Each row was made from one small tree. The marks that hang from a mark follow it in brackets, in alphabetical order. Every link used is in the known rows. Write each row's tree.
(in the rows, 128 means zero)
Known rows
kizovi(bimu(fusefe)): | 126 | 128 | 144 |  90 | 125 |  99 | 122 | 100 | 165 |  69 | 113 | 129 | 106 | 104 | 118 | 116 | 138 | 145 |  80 |  92 | 118 | 124 | 121 |  87 | 133 | 150 |  96 |
bimu(guboz): | 158 | 132 | 146 | 105 | 133 |  92 | 118 | 122 | 175 |  60 | 124 | 146 | 119 | 107 | 115 | 142 | 128 | 172 | 103 |  78 |  97 | 101 | 116 | 100 | 128 | 162 | 114 |
bimu(fusefe guboz kizovi): | 150 | 111 | 159 |  90 | 140 | 101 | 135 | 118 | 169 |  72 |  91 |  96 | 129 | 106 | 136 | 122 | 104 | 172 |  79 |  74 |  82 |  89 | 123 | 112 | 111 | 188 | 106 |
kizovi(bimu(fusefe guboz(folub(gamo)))): | 145 | 121 | 131 |  85 | 134 | 105 | 129 | 113 | 184 |  69 | 105 | 138 | 102 | 130 | 119 | 125 | 134 | 161 |  54 |  83 | 102 | 118 | 124 |  80 | 128 | 138 | 115 |
selen(folub(guboz(peko))): | 166 | 145 | 129 | 142 | 126 |  96 | 122 | 117 | 175 |  64 | 121 | 138 |  97 | 120 | 129 | 166 | 138 | 147 | 151 |  90 | 111 |  85 | 132 |  80 | 135 | 144 | 119 |
selen(folub(guboz(bimu nubu peko) mefi)): | 167 | 150 | 102 | 136 | 118 | 100 | 136 | 135 | 167 |  75 | 111 | 151 |  82 | 135 | 137 | 216 | 132 | 155 | 145 |  71 | 100 |  80 | 138 |  58 | 152 | 131 | 137 |
nubu(guboz): | 137 | 129 | 127 | 114 | 155 |  97 |  94 | 120 | 166 |  46 | 138 | 176 | 112 | 118 | 130 | 121 | 156 | 147 | 124 |  75 | 121 |  94 | 122 |  95 | 161 | 162 | 108 |
bimu(fusefe guboz(folub nubu) kizovi): | 163 | 119 | 147 |  78 | 140 |  85 | 141 | 135 | 169 |  85 |  81 | 110 | 131 | 124 | 159 | 122 | 112 | 186 |  77 |  79 |  64 |  67 | 127 |  88 | 116 | 185 | 103 |
fusefe(bimu(guboz(nubu))): | 154 | 146 | 133 | 120 | 134 |  74 | 119 | 130 | 179 |  79 | 156 | 148 | 129 | 117 | 119 | 132 | 140 | 178 | 123 |  81 | 100 | 108 | 116 |  87 | 141 | 159 | 106 |
nubu(guboz(bimu folub)): | 141 | 143 | 120 | 104 | 157 | 116 |  95 | 140 | 154 |  49 | 133 | 187 |  98 | 117 | 151 | 148 | 156 | 146 |  93 |  77 | 113 |  83 | 145 |  83 | 155 | 154 | 125 |
guboz(bimu): | 153 | 143 | 142 | 102 | 136 | 113 | 111 | 140 | 150 |  59 | 121 | 163 |  98 |  96 | 120 | 157 | 135 | 157 |  99 |  81 | 107 | 100 | 139 |  90 | 134 | 149 | 129 |
gamo(folub mefi(bimu(fusefe kizovi))): | 131 | 121 | 133 | 137 | 151 |  94 | 162 | 120 | 175 |  89 |  97 | 128 | 129 | 100 | 103 |  94 | 119 | 129 | 105 |  95 | 116 |  75 |  92 | 102 | 133 | 165 | 136 |
mefi(bimu(kizovi) folub): | 150 | 122 | 119 | 125 | 147 |  88 | 150 | 142 | 149 |  67 | 153 | 128 | 127 |  96 |  77 | 106 | 118 | 156 |  97 |  90 | 111 |  97 | 112 |  77 | 132 | 171 | 112 |
kizovi(bimu(fusefe guboz)): | 135 | 127 | 143 |  92 | 122 |  97 | 132 |  96 | 176 |  69 | 116 | 115 | 109 | 108 | 116 | 130 | 132 | 163 |  67 |  86 | 114 | 121 | 118 |  94 | 122 | 159 |  96 |
selen(folub(gamo)): | 158 | 121 | 137 | 130 | 145 |  95 | 121 | 124 | 181 |  48 | 107 | 165 | 105 | 146 |  91 | 124 | 149 | 162 | 142 |  80 | 110 | 112 | 103 |  89 | 148 | 134 | 130 |
mefi(bimu folub(gamo guboz(nubu) selen)): | 204 | 127 |  70 | 168 | 136 |  78 | 156 | 161 | 157 |  52 | 137 | 177 |  85 | 139 |  68 | 147 | 123 | 156 | 110 |  81 | 128 |  88 | 126 |  56 | 165 | 107 | 139 |
selen(folub): | 146 | 134 | 147 | 128 | 133 |  87 | 123 | 112 | 170 |  55 | 114 | 146 | 117 | 121 | 108 | 128 | 149 | 157 | 144 |  88 | 110 | 109 | 103 |  95 | 140 | 155 | 112 |
mefi(folub): | 155 | 135 | 127 | 114 | 136 |  87 | 125 | 135 | 150 |  58 | 145 | 150 | 130 | 105 |  84 | 122 | 140 | 152 | 124 |  83 | 112 | 104 | 110 |  70 | 147 | 154 | 107 |
mefi(folub(guboz(nubu peko) selen)): | 194 | 138 |  90 | 153 | 125 |  76 | 143 | 156 | 146 |  61 | 138 | 164 | 103 | 124 | 114 | 174 | 133 | 148 | 130 |  85 | 106 |  59 | 147 |  50 | 159 | 127 | 115 |
fusefe(bimu(guboz(folub(gamo) peko) kizovi)): | 152 | 122 | 133 | 113 | 161 | 107 | 123 | 153 | 185 |  88 | 152 | 147 | 125 | 126 | 141 | 134 | 120 | 160 |  89 |  84 |  71 |  83 | 148 |  80 | 132 | 152 | 130 |
gamo(mefi(bimu)): | 142 | 132 | 141 | 124 | 136 |  92 | 134 | 130 | 179 |  80 | 129 | 156 |  98 |  97 | 114 | 108 | 137 | 142 | 104 |  99 | 107 |  98 |  94 | 111 | 144 | 139 | 148 |
folub(gamo mefi selen): | 157 |  94 | 111 | 131 | 141 | 103 | 132 | 154 | 171 |  51 |  97 | 201 |  92 | 150 | 105 | 161 | 122 | 131 |  98 |  60 |  86 | 108 | 121 |  88 | 186 |  91 | 160 |
selen(folub(guboz)): | 161 | 140 | 133 | 144 | 127 |  89 | 126 | 105 | 176 |  56 | 111 | 140 | 102 | 121 | 113 | 149 | 141 | 149 | 148 |  81 | 119 | 103 | 120 |  98 | 145 | 145 | 120 |
folub(gamo guboz mefi(bimu)): | 164 | 121 |  94 | 129 | 136 | 111 | 131 | 138 | 185 |  71 | 118 | 170 |  72 | 130 |  93 | 162 | 104 | 136 | 103 |  58 | 113 | 119 | 124 |  78 | 166 | 101 | 166 |
folub(gamo guboz(bimu peko) mefi selen): | 181 | 118 |  85 | 146 | 135 | 131 | 131 | 171 | 162 |  59 | 104 | 196 |  54 | 143 | 131 | 230 | 108 | 124 |  89 |  58 |  93 |  78 | 171 |  69 | 174 |  78 | 181 |
gamo(mefi): | 140 | 125 | 153 | 113 | 136 |  91 | 123 | 124 | 180 |  77 | 113 | 163 | 108 | 107 | 126 | 113 | 148 | 143 | 120 |  90 |  94 |  90 | 103 | 113 | 154 | 140 | 144 |
selen(folub(gamo guboz mefi(bimu))): | 161 | 124 |  98 | 152 | 132 | 101 | 142 | 123 | 189 |  60 | 111 | 156 |  79 | 145 |  86 | 163 | 121 | 142 | 130 |  65 | 121 | 123 | 105 |  82 | 163 | 111 | 157 |

Which tree is each row?
| 145 | 126 | 109 | 167 | 150 |  92 | 162 | 119 | 184 |  88 | 113 | 146 | 114 | 101 |  98 | 122 | 122 | 126 | 122 |  87 | 121 |  65 | 116 | 104 | 147 | 150 | 152 |	gamo(folub(guboz) mefi(bimu(kizovi)))
| 160 | 126 | 110 | 109 | 122 |  83 | 149 | 158 | 157 |  78 |  92 | 163 |  98 | 132 | 147 | 150 | 114 | 140 |  72 |  86 |  82 |  90 | 113 |  65 | 163 | 118 | 131 |	guboz(folub(mefi(bimu(fusefe)) selen) nubu)
| 158 |  99 | 105 | 138 | 132 |  79 | 168 | 152 | 167 |  70 | 112 | 154 | 107 | 127 | 120 | 166 | 104 | 160 |  73 |  70 |  78 |  85 | 117 |  95 | 157 | 140 | 138 |	folub(mefi(bimu(guboz(nubu) kizovi)) selen)
| 153 |  82 | 103 | 139 | 152 | 106 | 154 | 162 | 168 |  59 | 106 | 182 |  89 | 140 | 100 | 147 | 103 | 134 |  74 |  66 |  86 | 101 | 122 |  94 | 173 | 106 | 167 |	folub(gamo mefi(bimu(kizovi)) selen)
| 154 | 120 | 119 |  89 | 143 | 119 | 112 | 163 | 177 |  81 | 114 | 187 |  96 | 141 | 141 | 162 | 124 | 136 |  98 |  73 |  67 |  87 | 133 |  50 | 158 | 109 | 151 |	guboz(folub(gamo mefi) peko)
| 174 | 127 | 104 | 157 | 127 |  65 | 171 | 148 | 170 |  70 | 142 | 158 | 108 | 122 |  91 | 133 | 140 | 162 |  98 |  96 | 106 |  77 |  89 |  90 | 153 | 136 | 140 |	gamo(mefi(bimu(guboz(nubu)) folub(selen)))
| 146 | 114 | 111 | 136 | 127 |  94 | 144 | 148 | 158 |  60 | 122 | 174 |  93 | 114 | 110 | 160 | 113 | 126 |  82 |  79 |  99 | 111 | 112 |  93 | 169 | 112 | 145 |	folub(mefi(bimu) selen)
| 150 | 126 | 129 |  85 | 132 | 113 | 127 | 123 | 183 |  78 | 116 | 137 |  96 | 130 | 136 | 143 | 131 | 160 |  57 |  91 |  95 | 101 | 136 |  63 | 119 | 136 | 113 |	kizovi(bimu(fusefe guboz(folub(gamo) peko)))
| 138 | 124 | 101 | 124 | 151 | 116 | 113 | 153 | 150 |  45 | 120 | 204 |  90 | 131 | 156 | 182 | 145 | 123 |  77 |  66 | 100 |  83 | 145 |  86 | 186 | 126 | 145 |	nubu(guboz(bimu folub(mefi selen)))
| 179 | 115 | 109 | 136 | 145 |  80 | 147 | 170 | 180 |  72 | 100 | 207 |  85 | 152 | 129 | 121 | 145 | 154 |  91 |  96 |  84 |  70 | 112 |  81 | 170 | 100 | 165 |	guboz(folub(gamo(mefi(bimu)) selen) nubu)
| 153 | 139 | 113 | 116 | 124 | 117 | 122 | 134 | 162 |  70 | 109 | 159 |  80 | 105 | 126 | 201 | 113 | 133 | 102 |  57 | 105 | 104 | 149 |  87 | 160 | 125 | 152 |	folub(guboz(bimu) mefi)
| 160 | 109 | 110 | 105 | 144 | 134 | 134 | 143 | 168 |  74 |  74 | 141 |  76 | 133 | 125 | 179 |  91 | 139 |  83 |  45 |  92 |  99 | 157 |  89 | 156 | 123 | 166 |	folub(gamo guboz(bimu(fusefe kizovi)) mefi)
| 156 | 137 | 111 | 132 | 119 |  83 | 148 | 130 | 181 |  76 | 130 | 137 | 104 | 135 | 115 | 176 | 128 | 171 | 128 |  82 |  96 |  96 |  93 |  64 | 136 | 148 | 122 |	selen(folub(mefi(bimu(guboz(nubu peko)))))
| 160 |  97 | 119 | 114 | 137 |  79 | 158 | 155 | 171 |  77 |  91 | 159 | 123 | 140 | 152 | 164 | 117 | 167 |  76 |  66 |  49 |  63 | 132 |  89 | 160 | 148 | 132 |	bimu(guboz(folub(mefi selen) nubu) kizovi)
| 162 | 146 | 112 | 126 | 116 |  98 | 141 | 120 | 166 |  71 |  82 | 127 |  88 | 136 | 131 | 191 | 124 | 154 | 133 |  65 | 111 | 100 | 123 |  75 | 152 | 138 | 132 |	selen(folub(guboz(bimu(fusefe) nubu) mefi))
| 168 | 122 |  99 | 142 | 131 |  87 | 136 | 125 | 190 |  65 |  92 | 166 |  89 | 167 | 102 | 168 | 135 | 160 | 157 |  56 | 104 | 103 | 111 |  70 | 176 | 114 | 145 |	selen(folub(gamo guboz(nubu) mefi))
| 184 | 117 | 107 | 161 | 142 | 115 | 139 | 155 | 174 |  56 |  91 | 199 |  56 | 135 | 120 | 177 | 132 | 132 |  94 |  74 | 106 |  76 | 153 | 112 | 174 |  86 | 192 |	folub(gamo(mefi) guboz(bimu) selen)
| 154 | 118 | 140 | 104 | 149 | 102 | 120 | 146 | 187 |  76 | 100 | 188 |  98 | 135 | 127 | 110 | 147 | 143 | 101 |  85 |  81 |  87 | 114 |  94 | 160 | 117 | 161 |	guboz(folub(gamo(mefi)))
| 191 | 111 |  80 | 145 | 131 |  99 | 136 | 167 | 176 |  68 |  99 | 198 |  70 | 162 | 133 | 203 | 116 | 140 | 120 |  59 |  84 |  69 | 152 |  56 | 184 |  83 | 160 |	folub(gamo guboz(nubu peko) mefi selen)
| 195 | 122 |  88 | 158 | 140 | 101 | 137 | 161 | 158 |  49 | 136 | 178 |  90 | 136 |  93 | 170 | 125 | 135 | 118 |  77 | 110 |  75 | 150 |  56 | 163 | 104 | 140 |	mefi(folub(gamo guboz(peko) selen))
| 147 | 128 | 125 | 107 | 123 |  77 | 133 | 107 | 181 |  71 | 133 | 151 | 111 | 121 | 110 | 139 | 152 | 184 |  93 |  83 | 109 | 105 | 119 |  79 | 134 | 155 |  98 |	kizovi(bimu(guboz(nubu)))
| 180 | 153 | 115 | 117 | 127 |  97 | 120 | 138 | 157 |  68 | 110 | 162 |  84 | 111 | 132 | 178 | 131 | 168 | 121 |  72 | 112 |  79 | 155 |  77 | 143 | 142 | 129 |	folub(guboz(bimu nubu))
| 156 | 110 | 107 | 131 | 166 | 104 | 104 | 149 | 168 |  36 | 119 | 214 |  97 | 152 | 137 | 129 | 156 | 137 |  97 |  74 | 106 |  81 | 136 |  87 | 181 | 120 | 137 |	nubu(guboz(folub(gamo selen)))
| 142 | 129 | 142 | 120 | 149 |  98 | 124 | 137 | 176 |  87 | 164 | 128 | 134 | 104 | 136 | 139 | 120 | 162 | 102 |  87 |  82 |  87 | 141 |  94 | 125 | 172 | 112 |	fusefe(bimu(guboz(peko) kizovi))
| 156 | 114 | 116 |  99 | 135 | 112 | 137 | 138 | 183 |  70 | 105 | 142 |  93 | 134 |  95 | 146 |  97 | 154 |  74 |  62 | 101 | 127 |  97 |  81 | 142 | 125 | 148 |	folub(gamo mefi(bimu(fusefe guboz)))
| 154 | 124 | 119 | 134 | 137 |  93 | 164 | 128 | 166 |  87 | 120 | 104 | 105 |  97 | 104 | 106 | 110 | 134 |  95 |  92 | 112 |  83 | 109 | 101 | 139 | 156 | 141 |	gamo(mefi(bimu(fusefe kizovi) folub(guboz)))
| 189 | 129 | 109 | 122 | 140 |  90 | 117 | 138 | 182 |  65 | 103 | 178 |  84 | 144 | 111 | 143 | 133 | 171 | 136 |  64 | 107 |  87 | 139 |  72 | 158 | 120 | 137 |	folub(gamo guboz(nubu))
| 195 | 148 | 107 | 132 | 120 | 105 | 132 | 158 | 143 |  67 |  95 | 152 |  69 | 118 | 165 | 205 | 115 | 149 |  96 |  87 | 102 |  53 | 174 |  68 | 136 | 124 | 128 |	folub(guboz(bimu(fusefe) nubu peko) selen)
| 168 | 125 | 143 |  76 | 139 |  94 | 137 | 147 | 166 |  95 |  92 | 108 | 124 | 122 | 176 | 141 | 109 | 182 |  79 |  87 |  56 |  48 | 140 |  69 | 106 | 184 |  99 |	bimu(fusefe guboz(folub nubu peko) kizovi)
| 147 | 146 | 123 |  98 | 150 | 129 |  91 | 138 | 147 |  54 | 130 | 154 |  92 | 111 | 160 | 162 | 140 | 145 |  99 |  82 | 120 |  74 | 148 |  74 | 133 | 163 | 111 |	nubu(guboz(bimu(fusefe) peko))
| 156 | 118 | 154 |  88 | 140 | 110 | 131 | 131 | 166 |  80 | 104 |  95 | 122 | 106 | 153 | 143 | 101 | 168 |  81 |  84 |  74 |  69 | 137 |  93 | 100 | 185 | 103 |	bimu(fusefe guboz(peko) kizovi)
| 136 | 130 | 141 |  84 | 122 |  98 | 131 | 103 | 177 |  75 | 110 | 122 | 111 | 111 | 134 | 129 | 135 | 157 |  54 |  90 | 101 | 115 | 123 |  86 | 123 | 155 | 101 |	kizovi(bimu(fusefe guboz(folub)))
